Each row was made from one path, in order. Every step used is in the known rows, and no mark comes twice. Write each row's path.
(in the rows, 128 means zero)
Known rows:
Q T L Z: [101 131 125 104  99 106 106 110 134  64 122  86 146 130 186  65 177 126
  81 132  92 121 123 129 149 156 102 128 107 155 136 114 117 128 173 107
 158 108 137 169 165 111 109 136 142 130 148]
J T N: [ 97 105 124 138 107 166 104 115 104  83 132  96 149 150 172 133 138 116
 132  85  59  99 124 161 148 146 115 137  82 150 154 100 146 125  93 109
 149 127 147 153 144 129 128 124 132 140 166]
J T K: [ 82 129 100 116 125 133 106 120  90 110 149  84 154 145 144 118 152 128
 132  94  78 106 152 177 129 157 106 155  86 161 144 118 137 128  97 104
 117 116 124 143 128 135 121 125 131 142 150]
Z J T: [ 87 121 142 134 140 170 102 128 101 107 147 104 145 133 164  98 159 143
 128 108  91 102 166 152 149 137 119 129  64 132 140  92 135 126  96 114
 133 156 131 147 156 133 114  89 138 141 156]
K T J Z: [101 100 151 135 114 206 123 119  92  98 165  58 133 142 189  81 138 154
 108 125  94  65 116 159 177 131  87 151  63 153 159 121 103 122 122 122
 139 136  79 155 152 143 119 135 128 151 162]
J Z: [ 76  98 145 162 146 152 116 121 111 100 153  82 152 135 191 117 136 136
 116 111 101  85 103 159 164 135 104 130  76 146 138 111 118 133  58 120
 143 129 131 148 160 121 123 120 129 143 156]
J Z B T: [ 76 121 164 136 127 173 119 129 114 138 141  83 158 154 188 100 114 138
 112 123 126  96  85 155 156 143 120 110  91 118 130 120 140 122 154 124
 151 122 145 127 178 113 105 119 124 150 155]
L T N Z J: [118 107 161 113 123 173 111 102 115  82 123 114 116 136 157 101 123 166
 125 141 101 118 120 154 151 124 109 139 102 148 145 108 150 128 122 114
 112 151 131 171 136 151 119 104 105 150 151]
K T: [ 90 108 130 132 114 135 114 132 113  76 140  84 139 146 205  89 139 132
 135 109  83  89 125 151 158 129 109 141  97 179 148 128 116 137  78 107
 143 151 113 156 158 116 118 128 136 118 162]
Q T B Z L: [102 144 113  76 103 123 119 116 121  89 132 100 160 111 200  80 193 133
 104 140 145  96  87 120 197 136 107 124 111 169 124 108 125 107 227 100
 145 109 114 150 146 145  90 141 109 122 147]
Q Z: [ 80  96 111 148 122 109 115 125 130  87 128  88 152 136 159  97 146 138
 122 115 114  97 114 144 144 132 119 138 114 181 125 106 125 149  89 118
 157 142 129 158 151 122 121 147 107 127 152]
L Z: [ 79 119 122 141 105 138 114 118 134  64 128  87 162 139 184  98 141 142
 106 127  89 104 132 147 143 140 107 122  96 158 135 111 123 151  81 119
 131 124 129 168 154 109 118 110 140 134 154]
T N: [ 94 102 118 155 128 161 110 116 118  55 134 101 146 154 187 127 144 116
 117  80  84 106 121 140 157 140 118 126 120 158 151 110 128 134  70 108
 130 123 153 163 153 138 127 126 119 140 171]
N Z: [ 87 103 125 131 120  97 124 116 104  63 150  97 149 128 186 109 128 156
 116 122 114 101  95 156 163 126 110 162  83 152 147 111 142 148  80 105
 166 136 105 166 141 119 121  97 120 137 149]
B Z: [ 80 114 112 137 116 117 118 122 128  71 139  92 162 123 186 112 163 136
 120 112 115 111 104 138 149 124 113 119 102 158 127 118 123 139 121 100
 139 141 115 168 159 117 112 122 128 125 159]
N Z Q T L: [ 94 114 140 110 132  67 111 124 119  50 144 114 125 134 193  64 158 136
  86 124 117 114  76 142 179 138 122 181 105 132 151 105 116 123 177  73
 192 111  97 162 155 154 108 117 127 145 143]
K T L Z: [ 83 115 135 106  67 134 108 119 120  55 147  81 125 132 200  76 164 136
  89 126  88 100 129 151 123 138  99 116 108 167 139 128 122 136 110 118
 165 123 114 172 164 108 117 134 151 135 151]
T N Z B: [107 100 129 113 110 150 117 115  94  89 157 103 148 138 169 122 112 148
 121 118 120 101  61 144 157 136 118 159 117 130 160 105 171 133 121 107
 174 113 143 159 131 143 109 111  96 159 157]
N T B Z: [ 88 122 115 106  98 139 108 117 110  74 152  98 150 135 193 115 148 142
 129 120 122 102  88 146 178 140 112 136 116 208 143  96 120  94 162 113
 147 152  88 156 142 114 115 132 109 124 158]
L T B Z Q: [ 86 117 150 114 107 111  99 131 152  81 119 113 135 144 199  91 143 143
 115 108 118 103  84 165 197 141 117 123 150 174 125 110 114 105 164  90
 152 133  86 149 144 153 100 118 130 138 151]
N T K: [ 82 134 109 139 146 132 114 118 104  84 154  87 149 153 162 113 148 129
 143 110  82 118 141 159 127 148 106 180 108 193 151 118 122 119 100 119
  77 141 101 152 124 126 126 137 110 138 155]
B Z L T: [ 83 132 147 126 114 111 131 115 136  82 114  83 152 101 174  95 170 134
 129 133 110 115 100 149 133 111 101 118 100 144 102 125 132 129 158 122
 118 137 109 154 148 119  97 123 122 141 147]
Q Z L T: [ 87 114 147 146 116 112 128 119 141  97 110  85 144 111 156  84 164 135
 131 134 109 102 104 153 135 120 105 146 124 160 104 108 138 138 134 137
 124 138 125 146 143 126 105 139  96 138 141]
L Z B T J: [ 98 141 146  89  92 192 122 120 132  86 121  70 173 151 157  66 142 153
  82 138 127 115 137 128 164 151 107 122  90 118 141 111 141 124 201 124
 135 111 112 151 169 128  94 109 127 164 153]
K T N Z Q: [ 96  96 148 110  91 162 112 127 102  58 150 106 110 164 187  98 113 146
 112 127  90  91  77 165 158 122 122 171 104 162 163 116 121 142 120  85
 169 144  88 176 153 167 127 106 119 146 157]
K T B: [ 98 116 130 103  84 139 103 133 110  78 147  95 128 152 230  85 138 137
 122  96 100  72 118 155 195 149 113 132 115 205 155 116 127 114  88 111
 153 135 108 147 151 139 113 136 129 111 163]
Z J T Q: [ 83 114 145 100 154 142  99 132 110  87 141 110 141 157 134  90 168 148
 127 110 113 108 162 145 180 146 118 114  88 133 151  94 119 116 104 104
 149 161 102 141 148 138 129 115 133 150 165]
Z L T: [ 84 127 159 152 134 114 128 116 134  70 120  90 147 112 183  95 156 122
 133 110  89 108 123 154 160 120 102 138 102 140 120 119 135 130 103 129
 118 127 131 140 142 127  99 119 119 139 151]
L T Q: [ 87 107 153 121 143  86 112 122 145  54 101  95 145 155 160  93 153 135
 137  96  91 121 125 152 202 147 102 120 141 173 140 119 113 121  87 106
 136 148  98 145 141 123 127 139 124 134 166]
T B Z: [ 89 115 108 105  99 121 106 119 124  71 147 101 151 130 204 114 168 141
 109 104 133  96  89 140 178 138 115 108 124 180 133 111 134 115 128  98
 161 123 113 158 145 135 109 125 123 122 160]
N T: [ 78 116 131 164 139 114 117 120 107  62 145  88 154 139 184 114 133 125
 139 108  80 109 119 148 162 135 115 164  78 181 150 101 118 118  91 124
 125 161 106 152 152 105 123 118 118 125 161]
Q Z J T N: [104  99 130 114 112 209  98 114 110 122 133 111 131 147 126 112 153 142
 124 129 111  98 140 149 117 140 122 131 100 156 137  83 145 127 142 118
 138 154 149 161 155 147 130 134 105 146 153]
N T J Z: [ 96 101 154 165 147 199 126 110  84  78 166  66 147 140 175 104 140 144
 110 127  89  82 115 154 177 137  90 163  60 159 165  90  97 105 132 136
 119 154  73 153 142 131 125 130 109 162 158]
J Z Q: [ 56  94 161 180 159 137 109 135 122  85 156  96 146 153 199 107 133 134
 107 113 101  87 100 170 174 135 117 136  91 136 140 109  94 133  76 103
 154 124 113 144 161 150 119  98 134 154 155]
L T N Z: [110  98 145 128 101 141 119  98 115  68 112 101 126 138 169 119 109 151
 127 122  83 113  86 163 156 129 100 162 119 161 149 116 154 139 107 111
 130 136 127 169 134 133 125 121 110 144 153]

Which path is each row?
[ 63 115 141 153 121 136 106 133 146  57 135  95 155 155 174  88 145 139
  96 125  94 111 129 152 161 141 116 139 105 142 134 109 102 146  96  99
 147 125 117 167 159 143 112  81 138 143 151] => L Z Q
[ 77 108 135 155 130 104 112 118 113  40 162  91 134 128 192 111 163 114
 118  85  93 110 112 142 142 138 117 158 102 164 149  99 127 108  96 122
 151 137 108 152 153 102 120 133 119 138 160] => N T L
[ 60 119 156 150 113 111 104 125 131  32 151  97 134 145 184  87 158 123
  91 124  92 113 113 154 140 139 114 151 105 157 144  93 103 117 134 112
 154 128  97 163 161 128 118 106 128 157 150] => N T L Z Q
[ 87 119 135 116 104 128 117 135 141 119 116  89 162 148 158  81 128 138
 119 131 139 107  96 136 136 142 131 136 110 153 117 110 153 133 182 124
 162 137 138 136 176 115 103 145 109 133 149] => Q Z B T
[107 126 138 118 125 153 111 123 139  54 119  79 161 160 161  49 170 146
  77 145  86 110 142 131 193 149 103 165  82 141 155 101  89 128 208  90
 131 115  82 173 155 170 104 101 133 151 148] => L Z Q T J
[ 81 129 145 105 117 111 113 135 140  77 139  99 150 136 199  87 154 115
  99  84 135 116 110 131 144 149 134 116 120 111 132 120 162 109 150 114
 179  98 152 132 172 110  97 134 130 151 160] => Z B T L
[ 80 118 133  89  85 143 100 145 134  75 152 105 128 150 212  77 154 150
 106 125 126  80  87 157 184 129 125 123 127 187 140 119 108 112 165  79
 168 137  70 159 159 161 106 114 129 125 156] => K T B Z Q
[ 84 148 122  89 124 146 115 134 123 120 143  89 165 165 161  93 138 128
 125  99 127 128 134 148 127 159 127 145 118 143 131 135 153 122 154 106
 104 103 137 128 155 133 102 139 120 150 154] => Z B T K
[ 88 106 135  97 120 113 114 136 118  55 133  91 136 166 184  82 157 139
 136 102  97  97 116 146 192 141 110 121 119 190 155 127 101 128  87  94
 163 156  81 150 153 128 132 149 130 125 171] => K T Q
[ 93 118 161  97 136  78 136 112 116  49 121  99 134 117 157  88 158 154
 121 138 116 111  82 154 190 120  93 148 119 143 137 114 129 128 133 113
 155 134  76 146 123 134 118 127 102 152 147] => N Z L T Q
[122 125 120 128 143 145 118 117 122  60 126  76 167 143 176  65 171 133
  99 109  88  96 148 117 200 148 106 170  75 155 162 103 104 116 171 101
 121 124  95 159 153 150 107 137 122 135 161] => Q T J
[ 91 141 103  73 127 178 102 121  89 133 158  94 144 134 129 106 179 159
 123 128 126 123 162 163  96 136 109 124  77 139 125 119 132 126 170  95
  92 143 107 157 144 143 112 108 134 154 145] => B Z J T K
[108 123 121  95 121 119 102 120 125  88 126 104 155 148 207  76 151 126
 110 107  99  96 118 134 223 165 112 146 122 192 150 100 125 102 144  98
 142 116 124 142 151 139 106 142 127 111 158] => Q T B
[ 84 104 127 104 135 101 111 136 128  98 142  92 154 158 124  89 148 146
 143 142 138 107  67 137 172 154 119 157 144 184 144  86 126 111 158 124
 170 169  88 139 128 125 121 152  77 140 158] => N T Q Z B
[ 92 105 139 110 117 143  97 127 113 108 152 107 122 114 141  87 177 140
 104 114 133 101 144 150 111 137 125 132  85 136 128  87 143 120 139 122
 180 143 137 151 162 134 117 136 120 153 144] => Q Z J T L
[ 76 116 129 127  96 114 107 112 134  49 142  89 143 125 194  95 165 129
  83 107 104 113 130 141 132 145 104 109 109 139 137 110 126 135  96 114
 165 107 137 168 158 107 114 120 141 148 152] => T L Z
[103 112 154 125 112 113 104 116 140  78 115 101 135 134 209  99 132 135
 124  91  87  94 118 162 209 154 107 128 134 189 142 107 140 106  88 121
 133 127 132 136 134 133 108 133 126 126 158] => L T B
[ 96  97 151 143 147 187 121 127 103 115 178  70 159 132 177  92 145 154
 101 109 118  77  99 146 182 147  96 140  78 107 155  99 134 114 129 128
 147 111 116 138 141 154  99 115 108 176 159] => T J Z B
[102 109 128  87 105 168  91 126 113 127 145 118 136 135 153  91 155 160
 115 124 137  78 144 158 162 151 120 128  95 174 133  75 142 110 145 125
 165 147 132 142 149 153 116 129 112 134 145] => Q Z J T B
[ 99 130 140 126 129 167 126 119 130  41 125  83 164 158 174  84 153 133
  90  98 104 104 153 132 184 139 116 146  76 143 155 118 120 122 149 112
 122 124  94 149 173 134 114 147 132 154 165] => B T J
[ 63 113 148 159 146 150 130 120  99  95 162  79 153 109 197 116 160 130
 110 113 118  72 100 154 157 119 100 118  69 126 128 109 119 134  82 132
 136 115 132 141 153 131 110 109 114 156 152] => J Z L
[ 93 130 139 101 101 126 126 127 107  97 136  94 161 143 178  91 107 154
 114 137 128 115  72 148 162 134 127 156  82 131 140 117 160 131 164 109
 177 131 117 141 164 115 103 110 114 140 147] => N Z B T
[ 91 123 126 107 125 170 104 126  98 114 148 102 149 123 149 103 170 153
 125 122 122 116 143 149 128 122 114 115  65 129 128 102 132 128 166 104
 138 164 114 161 155 124 112  91 142 141 153] => B Z J T
[ 86  94 122  98 136 101 110 140 142  98 137  99 157 154 131  79 155 149
 132 123 156  96  79 132 174 154 121 124 158 159 134 100 138 130 132 111
 182 140 120 143 139 137 115 155  91 143 158] => T Q Z B
[ 64 112 130 147 135 105 110 140 139  61 145 100 154 144 177  97 159 136
 111 112 120 110  97 147 156 119 128 131 113 144 127 115 108 137 128  80
 158 139 100 166 164 144 108 104 129 142 156] => B Z Q
[ 92 123 127 126 114 184 115 115 133  60 108 102 151 175 173 122 130 112
 115  88 100 115 136 132 157 141 126 122 101 161 148 122 144 129 122 109
 125 121 151 156 182 123 128 144 127 136 169] => B T N
[ 88 118 133 129 102 140 110 129 128 101 138  80 166 137 181  90 138 147
 111 129 107 115 114 144 148 148 109 122 105 132 132 107 145 142 111 124
 159 119 146 155 154 115  94  91 123 144 152] => L Z B
[101  99 119 114  90 158 114 105  80  83 138  97 141 139 162 132 120 145
 119 122  79 100  92 172 147 135 106 164  72 146 164 100 160 135 115 107
 176 131 121 167 140 131 134 107 120 145 152] => J T N Z
[ 93 110 147  94 119 128 109 113  85  88 174 109 121 105 162  92 161 155
  92 119 119 109 125 164 127 130 114 143  61 111 151  92 158 123 120 109
 190 133 114 158 149 131 114  91 131 163 143] => N Z J T L
[ 85 142 111 119 160 111 104 133 124  87 136 101 152 167 156  71 162 126
 117 108  92 126 143 148 160 157 120 179 116 167 142 125 101 124 160  74
 100 115 111 148 143 177 109 130 122 135 150] => Z Q T K
[ 71 128 119 135 121 123 130 121 122  63 149  89 163  99 179 108 187 133
 117 124 137 107  95 131 140 111 115 116  83 132 115 117 128 136 137 110
 139 126 117 159 153 124  99 112 117 144 152] => B Z L
[105 144  97 109 143 127 109 117 117 101 132  91 156 153 163  85 161 125
 127 114  89 119 143 142 155 156 107 172 107 175 142 128 119 128 155  92
  86 112 129 151 143 141 111 148 123 125 152] => Q T K
[ 84 131 142 124 121 141 117 137 128  97 130  95 165 152 182  90 130 124
 119 103 115 119 111 134 156 143 132 126 103 132 132 120 155 124 144 115
 153 124 141 132 175 114  97 125 126 137 160] => Z B T
[ 93  96 145 165 146 191 123 112 104  78 165  69 152 138 179  98 151 145
 102 109 106  74 118 148 185 138  93 139  64 135 156  99 111 121 104 121
 136 118  99 152 150 151 117 128 122 165 159] => T J Z
[ 89 126 137 114 106 189  99 121 107 108 135  92 149 140 153  90 156 154
 104 142  90 115 173 160 131 136 105 114  68 134 134  95 133 141 120 122
 131 146 134 163 154 123 115  78 148 145 146] => L Z J T
[ 75 120 168 115 119 147 113 129 119 119 158  88 142 135 193  93 135 124
  91 109 139  97  83 148 144 148 120  92 100 108 132 118 153 103 163 126
 181  98 151 125 185 109 105 145 130 166 154] => J Z B T L
[ 89 138 106  81 107 147 114 134 134 138 131  88 157 160 131  83 133 145
 124 130 154 114 116 148 106 155 127 143 142 160 117 129 161 131 192 117
 119 116 139 135 152 134 106 165  97 146 143] => Q Z B T K
[ 90 135 117 106 144 170  98 125  88 124 158 100 143 145 136  98 159 145
 128 101 103 107 189 165 116 152 110 133  86 139 140 111 141 125 108 106
  87 133 128 144 137 153 117 114 129 154 151] => Z J T K
[ 99 116 140 101 123 184  92 127 100 108 156 118 140 141 190  99 156 150
 110  95 109  88 159 155 191 155 115 120  87 154 150  83 144 101 105 114
 157 135 130 138 146 152 111 100 131 141 157] => Z J T B
[107 125 121 110 136 139 113 130 134  60 128  87 162 145 150  61 187 145
  96 131 116 118 109 125 193 135 117 163  78 142 146 108  88 116 252  68
 135 129  66 169 160 175  99 124 125 144 154] => B Z Q T J
[120 115 119 125 129 161 108 113 123  74 113  99 154 161 183 106 145 115
 123 102  76 117 121 124 173 151 117 150 114 171 151 112 121 125 148  98
 123 123 152 163 155 139 123 142 121 118 165] => Q T N
[ 81 119 147 115 118 156 102 118 132  56 153 107 134 125 174  78 183 145
  78 118 126 116 161 134 132 135 112  93  96 125 132 107 126 133  96 121
 142 119 141 172 158 121 109 106 135 161 149] => T L Z J
[ 86  99 168 142 127 196 117 137 108  82 167  74 128 160 185  66 144 155
 101 125  94  62 109 169 186 132 102 152  67 142 162 115  86 120 137 103
 146 131  61 153 162 177 117 114 130 162 159] => K T J Z Q
[ 98 116 136 101  91 109 108 113 140  87 117  96 144 126 201  98 142 146
 121 121 112 101  92 158 189 143  98 112 137 187 123 117 135 107 156 110
 133 129 108 150 140 126 106 132 129 120 153] => L T B Z
